Each row comes from the steps of one walk. Every step used is in the known rows, and no mark comes twice. Write the walk behind each row, first mark first.
Known rows
U -> T: [ 29.0  -8.7 -10.4   1.1   1.9  12.2 -24.5   4.2  -7.7   1.2   6.7  -3.7
 -12.3  12.8  -9.1  -5.3   7.0 -33.3  12.6 -14.4  24.7]
G -> T -> S -> E: [-37.9 -23.8  19.2 -40.6  -4.2  33.6 -39.3 -23.9  13.2  20.4 -37.6  17.1
 -32.1   9.3   1.9  22.8  12.5 -20.1 -26.8 -44.5  45.5]
E -> Z -> U -> G -> S: [ 28.7  -0.6 -35.1  23.1  -3.0 -32.2   7.0  -5.5   7.9  -7.7 -14.7  53.4
  10.7  -1.5 -44.2 -11.7  22.3   8.5  17.8 -11.2 -14.7]
S -> E -> Z -> T: [-46.3 -10.7  28.5   6.6   7.7   2.4 -16.0 -16.1  11.4   5.6  18.1  -2.9
  17.8  -5.5 -25.8 -23.7  16.7  20.9 -20.8 -22.2   4.5]
Z -> T: [-12.6  -8.2   8.3   3.7   1.8 -19.2 -31.1  10.4  21.6  18.9  11.3  -7.2
 -22.9  -9.2 -26.2 -10.2  -0.2  16.5  10.6 -22.1   5.9]
U -> G -> T -> S: [ -6.4 -18.9  -7.4 -28.8  -1.9  -0.5 -33.3  -4.9  18.0  14.5 -42.8  61.9
 -45.9  16.7 -17.5  29.1  -6.0 -31.0   8.8 -34.8  32.1]
U -> G: [ 16.6  -4.9 -10.4  -4.0  14.1 -13.7  -0.2  -1.9   4.9  -9.2  -5.4  31.1
  -0.2  18.1  -5.3   0.1  -9.8  -2.4  14.4  -4.5   2.2]
G -> S: [ -6.5  -4.2  -3.9  20.0 -11.2   0.0 -10.8  -2.1  -6.3  13.5 -11.9   6.2
 -12.3  -9.4  -8.0  19.5  16.9  -1.6   6.6 -20.1 -10.3]
T -> S -> U -> G: [ 12.5 -36.2 -14.1 -18.1  18.1  23.0 -22.5 -39.1  -5.9 -21.3  -0.8  57.8
 -29.8  19.4  -8.7  11.7  -0.4  18.4 -13.8 -31.0   2.3]
G -> S -> E: [-21.4 -13.3  12.0   7.8   0.1  20.3 -17.5 -25.0  -5.7  10.9 -13.1  -8.7
   1.2   1.8   4.6  14.9  26.4   7.4 -14.2 -35.5   4.5]
G -> T -> S -> E -> Z -> U: [-21.1 -16.1  -2.1 -34.8 -10.3  14.8 -20.7 -22.1  22.0   7.1 -34.3  34.7
 -10.6  -2.0 -27.3  -6.0  28.1  -7.5 -31.5 -31.0  38.2]
S -> Z: [-18.7 -13.8   4.8  -6.3  11.2  28.5 -14.5  12.1   6.1   0.2 -25.2  -9.0
  11.4  -1.2  13.9   4.9   7.1  -3.3  -0.5   6.3  -8.2]
Z -> U -> T: [ 65.1  -7.7 -33.8  -9.4   3.8  -5.7 -26.9   9.6  13.7  -3.5   1.6  -3.9
 -17.8   8.2 -25.6 -26.3  15.0 -15.8  19.9 -14.0  35.2]
E -> Z -> T -> S -> G: [-25.0 -17.8   8.8 -11.2 -15.4  11.6 -10.2 -26.5  10.6  -7.1   4.8  49.4
 -27.8   7.8 -36.9   2.9  -2.1  15.8 -21.9 -37.0   5.5]
E -> Z -> T -> S -> U: [-35.4 -31.3   8.6   5.6  -0.3  18.9 -31.7 -30.6  -2.0  -4.2  23.2  37.2
 -26.1 -14.1 -42.8  -7.2  18.9  32.8 -28.2 -34.7  -9.2]
G -> T -> S -> Z -> U: [ -6.7 -26.7 -17.6 -44.8  -5.4  25.4 -49.7  16.9  38.8  20.6 -66.7  20.5
 -41.5  -5.6 -13.7  11.4  17.6 -14.1  -0.6 -23.0  33.3]
G -> S -> Z -> U: [ 10.7 -17.1 -23.8   2.8   0.2  11.5 -28.1  14.6  19.9  12.0 -41.3  -5.2
  -5.2 -14.5  -9.9   2.0  30.7  11.5  12.2 -13.9  -6.4]
G -> T: [-13.9   3.3  -7.0  -9.9 -16.7   3.2 -18.2  23.3   6.3  21.0 -14.4  -5.1
 -14.8  -2.8  -1.2  11.6   6.1 -28.6  -9.0 -19.8  27.1]
Z -> U: [ 36.8   0.9 -23.1 -11.2   2.0 -17.8  -2.4   5.8  19.7  -2.5  -4.7  -1.1
  -3.7  -4.2 -15.8 -20.9   6.3  16.3   7.0   0.1  11.4]
G -> S -> T: [-26.4   0.7  -2.1   3.9 -22.8  23.6 -12.0   0.8  -1.4  11.2 -37.5 -10.4
  -1.5   1.5  13.2  22.4  26.5  -4.2 -20.7 -32.7   1.8]
T -> S -> G: [  4.9 -18.5  -3.8 -32.6 -10.7  30.4   0.8 -31.9   2.1 -17.1 -14.2  37.9
 -30.9  24.2   3.4  22.2  -9.6   3.4 -21.3 -29.2  16.1]

Which walk is each row?
[  6.9  -4.1 -21.9 -23.6   4.2  -8.9  -5.8  -0.6  20.4  -2.7 -16.4  29.9
  21.7  15.3 -20.4 -22.5  21.0 -11.0 -18.6 -25.8  37.2]
S -> E -> Z -> U -> G -> T
[ 47.3  -8.2 -38.7   6.0   4.2 -32.0 -13.1  -0.6  20.3   2.0 -22.8  35.0
 -16.2   4.7 -30.5  -2.7  13.0  14.0  29.3 -24.2   4.1]
Z -> U -> G -> S
[-14.7 -27.4  17.9 -10.3   8.2  42.6 -24.9 -47.4 -12.5  -9.6  -9.8  36.5
  -3.2  18.1 -19.7  -3.6  22.1 -28.2 -16.1 -25.3  23.5]
U -> T -> S -> E -> Z
[-40.8 -16.7  20.6   7.1  -5.4  -8.1 -25.0 -17.9  16.3  11.1  -3.4  46.1
 -27.6 -14.2 -51.8  -3.9   5.4  12.0   2.6 -18.5  -7.8]
E -> Z -> T -> S
[ 30.9 -19.3 -21.8  -8.7  17.1 -12.8 -19.4 -22.0  20.4  -0.2 -23.2  19.6
  -2.1  14.7 -16.0  -6.1  22.7  21.3   8.0 -38.7  17.8]
Z -> U -> G -> S -> E
[ -5.1 -30.6  -4.8 -15.6   3.5  36.0 -22.4 -35.4 -11.9 -12.4   5.3  27.6
 -29.9   2.3  -2.2  12.0   9.5  21.1 -28.9 -27.2   0.3]
T -> S -> U
[-52.9 -13.8  24.4  26.6  -5.1   1.9 -27.6 -19.2   4.0  20.2   6.2   2.4
   6.6 -15.0 -35.1  -4.7  33.4  18.4 -15.5 -44.0  -4.7]
G -> S -> E -> Z -> T
[  2.9   1.6 -21.1 -28.9 -26.6  23.1  -4.1  16.2   0.5   2.2  -3.7  -1.1
 -12.4  20.0  12.3  19.1  -1.4 -25.1 -34.0 -39.4  40.5]
S -> G -> T
[ -7.7 -18.2   4.5 -25.0   6.4  13.5  -1.9 -47.0  16.0 -14.0 -19.3  38.5
   3.9   0.5 -26.5 -18.3  22.9  21.2 -21.5 -10.7  10.9]
T -> S -> E -> Z -> U
[  6.8 -29.7  -9.3 -33.3  11.8  21.3 -30.8  -6.5  33.0  -0.7 -51.6  24.9
 -27.2  -3.6 -10.6  -0.4  11.5  13.8   9.0  -3.0   6.5]
T -> S -> Z -> U
[ 11.4  -9.3 -14.8  16.7   2.6 -14.6 -11.6  -5.9  -1.9   5.2 -17.8  36.2
 -10.9   8.2 -15.3  18.6   7.0  -4.4  20.7 -25.4  -7.1]
U -> G -> S
[-23.2 -12.9   1.7 -25.9 -15.8  14.4 -32.6  -1.2  12.0  23.4 -36.9  31.4
 -46.7  -1.6 -11.9  28.9   3.9 -27.1  -5.8 -29.9  30.4]
G -> T -> S
[ 46.0   0.2 -31.5   7.0  -4.0  -5.6  -5.1   3.5   1.9 -13.2   9.7  13.7
   9.9   2.5 -38.3 -35.7  22.6 -19.8  10.1   0.1  18.6]
E -> Z -> U -> T
[ 32.8 -18.2 -29.4 -22.7  26.2  -2.5 -16.8  14.8  32.3 -11.9 -35.8  19.2
   6.1  13.2  -6.4 -17.8   4.7  11.3  21.1   2.6   4.9]
S -> Z -> U -> G
[ 34.0   3.4 -30.4   1.9   8.7 -31.7  18.2  -2.0  13.8 -22.1  -2.6  46.9
  23.3   7.6 -33.8 -29.8   5.3  10.7  11.3   8.2  -4.8]
E -> Z -> U -> G
[-23.2 -11.4   5.2  19.2   7.5   6.5   3.6 -32.8 -11.2  -8.6  -8.9  40.3
  30.6  13.0 -13.9   5.3  23.5  -0.2  -9.4 -27.1  -9.7]
U -> G -> S -> E -> Z
[-32.7  -2.1  19.5   1.8   5.1  19.8  14.1 -27.0 -10.0 -13.0   7.5   4.6
  41.0   2.8  -0.2 -13.3  17.9   4.1 -31.0  -2.1  -3.0]
S -> E -> Z
[-17.9 -27.4 -11.4 -25.5 -12.0  39.7 -41.4 -12.4  -5.1   8.7  -8.5  22.0
 -44.4  -0.5  -3.4  25.3  16.7  -7.2 -37.3 -46.7  27.4]
G -> T -> S -> U
[ 41.0 -34.7  -7.8 -39.1  16.0  23.6 -47.7 -37.9  20.8  -3.9 -21.9  17.3
 -36.5  19.4 -22.0 -14.3  20.6  -7.2   0.3 -37.9  53.1]
Z -> U -> T -> S -> E
[-20.7 -30.7  -0.7  13.7  15.7  -3.7 -57.3  17.5  27.3  25.2 -30.9  18.9
 -22.3  -2.1 -25.7  14.5  12.8  11.5  30.7 -39.5  -7.0]
U -> G -> S -> Z -> T
[-31.1  -0.4  11.4  22.0  -4.8 -18.1 -10.4   5.5   9.1   8.0  18.8  10.1
   3.8 -16.7 -39.9 -19.3   8.1  12.0  -1.1  -6.3 -10.8]
E -> Z -> T
[-10.7  -3.8 -11.1  -0.2  -8.5   8.4 -11.9  -2.2   3.5   2.6 -44.1  20.8
  -1.5  19.4   7.1  22.9  16.6  -5.7  -5.8 -38.5   4.4]
U -> G -> S -> T
[-28.9 -30.7  12.5 -21.3   9.3  40.0 -30.2 -12.0  12.1   2.6 -47.9  25.5
 -21.1  -0.1   4.2  19.8   5.5  -2.0   1.9  -3.3  -3.5]
T -> S -> Z
[  1.7 -38.6   2.8 -20.2  12.5  52.0 -54.5  -7.3   5.3   3.7 -40.8  23.6
 -34.8  13.7  -5.5  14.5  11.8 -34.7  14.5 -17.1  20.6]
U -> T -> S -> Z
[ 33.9 -23.7 -24.7   2.7   6.1  38.3 -31.8  -7.6 -24.3 -13.8  33.8 -11.8
 -10.1  13.7  -0.6  -8.7  20.2 -12.6 -18.8 -31.8  22.0]
S -> U -> T
[ -8.0 -22.6 -10.3   9.6  13.6  14.4 -27.0   5.7   5.7   7.1 -43.1  27.2
  -0.4   7.4   0.6  23.7  14.5  -6.1  21.1 -17.2 -14.8]
U -> G -> S -> Z
